In the rows, 128 means zero.
Known rows, with every way that one mark hangs from another:
(benu (sipoz (filel bezila))): [103 111 150 137 127 128 121 129 132 115 106 130 125 124  64 126 142 121
 127 108 128 138 108 164 124 125 133 131 116]
(sulora bezila): [111 134 142 126 135 127 122 133 124 133 122 125 125 129 105 129 135 129
 132 114 132 125 104 134 123 129 132 135 127]
(fakufem (benu (sipoz (filel bezila))) (vobisi misega)): [125 102 149 141 113 146 111 165 154 104 115 126 122 119 106 113 153 121
 113 127 114 154 150 134 119 146 121 126 128]
(lumevo denin (kadu bezila) robar): [ 85  65 127 116 144 130 124 121 126 144 148 136 127 138 125 117 145 129
 115 157 110 134 106  45 163 125 116 151 121]
(fakufem (benu sipoz) (vobisi misega)): [140 104 133 136 114 150 114 156 162 115 133 123 126 118 143 120 147 129
 114 141 112 144 162 103 117 152 126 128 130]
(sipoz filel): [121 122 127 136 124 133 125 135 115 121 107 126 127 129  97 122 137 122
 136 115 135 134 126 162 143 129 125 125 127]
(misega (rogobu kirok) sapi tede): [140 126  96 118 153 141 135 101 141 119 149 146 131 151  77 132 127 123
 138 136 124 136 131  85 105 149 165 142 132]
(fakufem benu): [146 130 120 133 123 141 124 137 137 125 122 126 123 119 152 123 120 132
 113 139 125 137 146 112 119 136 132 126 125]
(tede (misega sulora) virugi): [120 115 140 115 142 142 125 154 121 130 169 127 139 145 101 122 104 105
 125 139 116 119 139 142 127 131 141 136 152]
(benu (sipoz filel)): [113 107 132 139 126 138 121 125 129 122 106 125 128 123  80 128 143 124
 136 111 133 132 117 160 135 133 136 130 120]
(bezila tanuv): [132 119 146 123 132 129 134 156 120 128 134 129 122 123 124 119 139 115
 116 138 138 133 132 152 117 128 128 123 127]
(benu sipoz): [120 113 135 132 129 134 124 119 140 128 126 128 129 123 105 133 135 130
 129 123 126 127 121 131 123 132 139 133 120]
(misega (rogobu kirok) sapi (sulora bezila)): [129 127 117 118 150 146 128 101 126 126 149 143 130 160  39 137 116 112
 125 126 122 125 105  82 105 153 168 150 136]
(filel bezila sipoz): [119 131 137 131 121 106 134 164 129 129 124 144 119 136 114 121 119 120
 108 130 113 140 121 126 104 120 117 126 119]
(robar (fakufem (benu sipoz))): [140 123 128 131 125 142 125 135 152 122 110 117 134 118 154 132 114 119
 122 125 122 132 123  84  98 147 138 133 123]
(lumevo (kadu (bezila tanuv)) (robar fakufem)): [ 99  91 132 105 144 120 130 155 131 136 128 127 132 124 132 125 149 101
 131 158 123 133  97  61 132 132 116 138 125]
(lumevo denin): [120 100 141 132 130 137 130 122 121 133 142 132 127 140 134 117 121 134
 112 128 123 131 126 105 134 129 125 139 126]
(robar (fakufem (benu (sipoz filel)) vobisi)): [136 110 137 139 121 145 117 171 150 114 111 116 131 111 132 124 138 110
 111 127 121 141 141 118 108 156 134 131 132]
(tede (misega sapi sulora) virugi): [135 124 122 111 142 164 126 137 122 127 173 128 140 154 111 123 104 103
 140 143 106 118 122 118 120 131 149 135 144]
(tede (misega rogobu sapi)): [140 115 108 117 140 144 128 119 138 140 149 122 126 151 136 135 116 126
 126 140 110 127 122 108 116 140 159 127 127]
(lumevo denin kadu): [105  97 135 119 135 128 130 124 129 131 134 131 121 151 144 121 134 140
 118 141 116 132 113  68 134 126 124 146 129]
(misega sulora): [134 126 122 122 137 135 131 117 125 125 140 133 132 137  87 126 111 112
 113 126 127 130 131 105 134 136 128 142 138]
(tede (misega rogobu sapi sulora)): [144 113 101 112 148 150 130 108 136 137 160 126 129 159  98 133 100 111
 113 138 109 128 124  88 122 147 158 140 135]
(benu (sipoz (filel (bezila tanuv)))): [105 105 162 134 130 129 125 147 126 114 109 132 120 119  62 118 148 112
 119 115 135 141 108 180 116 125 133 127 116]
(misega (rogobu kirok) sapi sulora tede): [144 123  89 112 161 148 137  89 138 116 161 152 134 162  34 130 109 107
 124 133 123 137 134  62 113 157 165 157 142]
(sipoz (filel bezila)): [109 127 148 135 126 122 125 139 119 113 106 132 123 128  83 119 135 118
 126 112 131 140 113 164 131 120 121 126 124]
(kadu (bezila tanuv)): [127 107 129 123 134 122 130 122 122 135 137 142 125 115 113 130 134 119
 106 152 136 143 126 134 152 128 131 127 123]
(vobisi misega): [130 125 125 127 119 133 126 118 134 120 123 124 132 144 138 123 131 128
 153 122 124 133 128 105 132 131 110 125 130]
(tede (misega rogobu sapi sulora) virugi): [138 117 113 109 150 157 127 115 128 139 176 132 137 160  98 135  94 109
 128 149 105 124 131 104 116 140 163 139 146]
(lumevo (kadu (bezila tanuv)) (robar (fakufem vobisi))): [ 98  82 142 105 143 119 125 184 137 134 144 128 129 117 135 121 166  96
 115 167 117 136 115  69 132 140 115 137 135]
(robar (fakufem (vobisi misega))): [134 122 141 124 120 131 124 159 147 116 132 118 139 134 159 125 136 109
 139 125 117 134 133  85 112 147 110 127 143]
(lumevo denin (kadu bezila)): [101  83 125 119 137 122 127  96 131 137 138 143 124 143 135 131 129 141
 106 153 116 141 107  54 164 126 126 150 126]
(fakufem (benu (sipoz (filel bezila)))): [122 114 140 141 123 141 118 136 141 114 100 128 120 114  97 122 132 126
 111 121 124 145 126 144 116 133 137 129 115]
(misega sulora tede): [134 128 103 115 154 137 135 107 132 119 146 139 133 139  62 120 111 107
 117 121 132 139 137  90 136 142 131 156 143]

Rows:
[122 113 126 113 152 146 126 133 130 130 160 131 131 166  59 129 114 108
 120 128 116 120 109 104 105 154 172 143 141]	(tede (misega (rogobu kirok) sapi (sulora bezila)))
[155 125  74 109 151 157 135  61 145 119 148 140 134 168  74 129 106 114
 147 125 116 148 128  30 130 152 135 154 137]	(vobisi (misega rogobu sapi sulora tede))
[139 121  91 113 164 130 136  84 139 132 150 143 129 146  47 132  99 113
 104 127 130 146 148  73 134 151 146 161 145]	(misega rogobu sulora tede)
[124 118 117 113 164 131 133 115 130 122 171 154 140 153  24 129 103 107
 121 138 130 136 159 103 116 151 160 157 160]	(misega (rogobu kirok) sulora (tede virugi))
[ 91  81 142 113 142 134 129 156 129 134 135 117 133 149 152 112 138 116
 133 136 110 122  97  31 118 133 110 150 128]	(lumevo denin kadu (robar fakufem))
[135 141  98 110 160 160 130  88 131 120 147 138 131 150  51 123 119 107
 136 112 125 135  96  68 123 142 144 161 134]	(misega sapi (sulora bezila) tede)
[129 113 125 111 148 153 127 139 126 128 182 138 141 165  78 131 102 105
 131 150 108 118 136 118 105 145 172 137 151]	(tede (misega (rogobu kirok) sapi sulora) virugi)
[135 110 113 121 140 128 125 129 153 123 152 135 128 140 108 125 142 125
 123 136 121 150 165  91 129 153 126 139 146]	(fakufem (vobisi (misega rogobu tede)))
[114 121 120 114 167 125 131 111 133 124 151 148 130 153   4 128 114 109
 111 116 138 137 132  93 115 158 161 164 149]	(misega (rogobu kirok) (sulora bezila) tede)
[139 121 111 124 125 144 129 102 139 117 136 135 133 163 113 131 129 128
 160 133 116 132 125  80 111 146 141 126 129]	(vobisi (misega (rogobu kirok) sapi))
[129 144 105 107 163 165 127  96 124 121 160 142 138 152  51 125 113 104
 149 121 121 131 101  83 119 135 147 161 142]	(misega sapi (sulora bezila) (tede virugi))
[129 125 128 116 134 157 123 147 125 130 162 123 137 147 150 126 119 118
 151 145 108 116 119 138 113 123 149 123 135]	(tede (misega sapi) virugi)
[135 119 130 137 122 146 122 140 143 117  94 115 134 118 131 128 121 115
 129 115 127 137 120 108 108 147 134 131 122]	(robar (fakufem (benu (sipoz filel))))
[112 120 160 131 130 123 130 162 112 113 111 133 119 125  79 110 143 108
 118 120 138 144 115 183 122 120 122 122 123]	(sipoz (filel (bezila tanuv)))
[134 120 118 115 142 151 125 125 131 141 166 126 134 152 136 138 110 124
 141 151 106 122 129 123 109 132 163 127 136]	(tede (misega rogobu sapi) virugi)
[140 126 115 117 134 157 123 138 144 111 164 135 137 143 128 119 148 116
 156 142 110 140 145  95 122 139 124 134 144]	(fakufem (vobisi (misega sapi (tede virugi))))
[123 123 144 107 150 164 125 160 113 132 173 127 133 151  88 117 117  95
 136 139 116 119 104 140 108 132 154 138 143]	(tede (misega sapi (sulora (bezila tanuv))) virugi)
[109 125 129 111 170 132 128 118 126 126 166 152 138 154   4 130 109 107
 124 125 134 132 138 108 111 151 164 164 158]	(misega (rogobu kirok) (sulora bezila) (tede virugi))
[153 115 121 128 120 151 119 154 147 113 146 128 127 130 128 113 127 114
 104 143 113 146 170  84 128 155 116 135 146]	(fakufem benu (vobisi (misega sulora)))
[129 115 108 116 161 126 136 108 137 120 156 150 133 152  23 126 108 108
 108 130 134 139 154  88 119 158 156 157 151]	(misega (rogobu kirok) sulora tede)
[139 106 137 137 123 145 115 165 156 123 138 127 122 106 135 124 145 128
  92 147 116 140 160 126 113 149 142 131 129]	(fakufem (benu sipoz) vobisi)
[134 138  93 106 172 159 129  74 130 133 165 146 134 157  38 138 101 111
 137 128 119 138 112  69 116 145 163 166 144]	(misega rogobu sapi (sulora bezila) (tede virugi))
[140 118 112 114 140 157 129 130 130 125 157 123 133 153 111 122 111 105
 124 131 111 123 115 103 125 139 144 136 134]	(tede (misega sapi sulora))
[ 92  74 153 114 140 133 125 185 136 132 151 118 131 141 154 108 154 112
 118 146 104 126 116  40 115 141 109 150 137]	(lumevo denin kadu (robar (fakufem vobisi)))
[119 131 114 109 172 137 128  91 129 137 160 145 133 148  27 135  99 113
 120 124 130 139 132  93 123 145 154 166 153]	(misega rogobu (sulora bezila) (tede virugi))
[131 118 111 111 153 150 125 112 133 142 156 125 127 159  78 134 106 112
 118 127 113 126 104  92 117 148 163 145 136]	(tede (misega rogobu sapi (sulora bezila)))
[126  98 162 139 124 141 117 194 142 112 124 130 113 102  93 109 158 111
  83 141 125 153 152 172 108 143 137 125 125]	(fakufem (benu (sipoz (filel (bezila tanuv)))) vobisi)
[109 114 163 109 150 143 124 177 111 135 168 126 132 143  78 116 117  96
 121 135 127 120 122 162 114 132 146 138 150]	(tede (misega (sulora (bezila tanuv))) virugi)
[134 125 101 110 165 137 133  89 132 134 165 147 136 147  48 135  93 112
 118 136 127 142 154  88 128 144 149 160 155]	(misega rogobu sulora (tede virugi))
[126 122 118 118 141 134 125  87 133 133 132 132 129 158  68 134 110 121
 134 114 124 138 121  74 132 148 129 149 140]	(vobisi (misega rogobu (sulora bezila)))
[125 114 131 116 141 147 125 149 129 131 170 134 138 159 114 133 117 120
 144 152 109 116 134 137  98 138 172 124 142]	(tede (misega (rogobu kirok) sapi) virugi)
[130 112 123 122 133 129 130 109 135 118 142 140 136 162  66 129 113 116
 132 126 125 135 144  83 124 153 134 140 145]	(vobisi (misega (rogobu kirok) sulora))
[128 119 115 107 173 131 136 110 129 135 151 142 122 143  23 125 114 104
 101 124 141 148 128  99 120 153 151 163 143]	(misega rogobu (sulora (bezila tanuv)) tede)
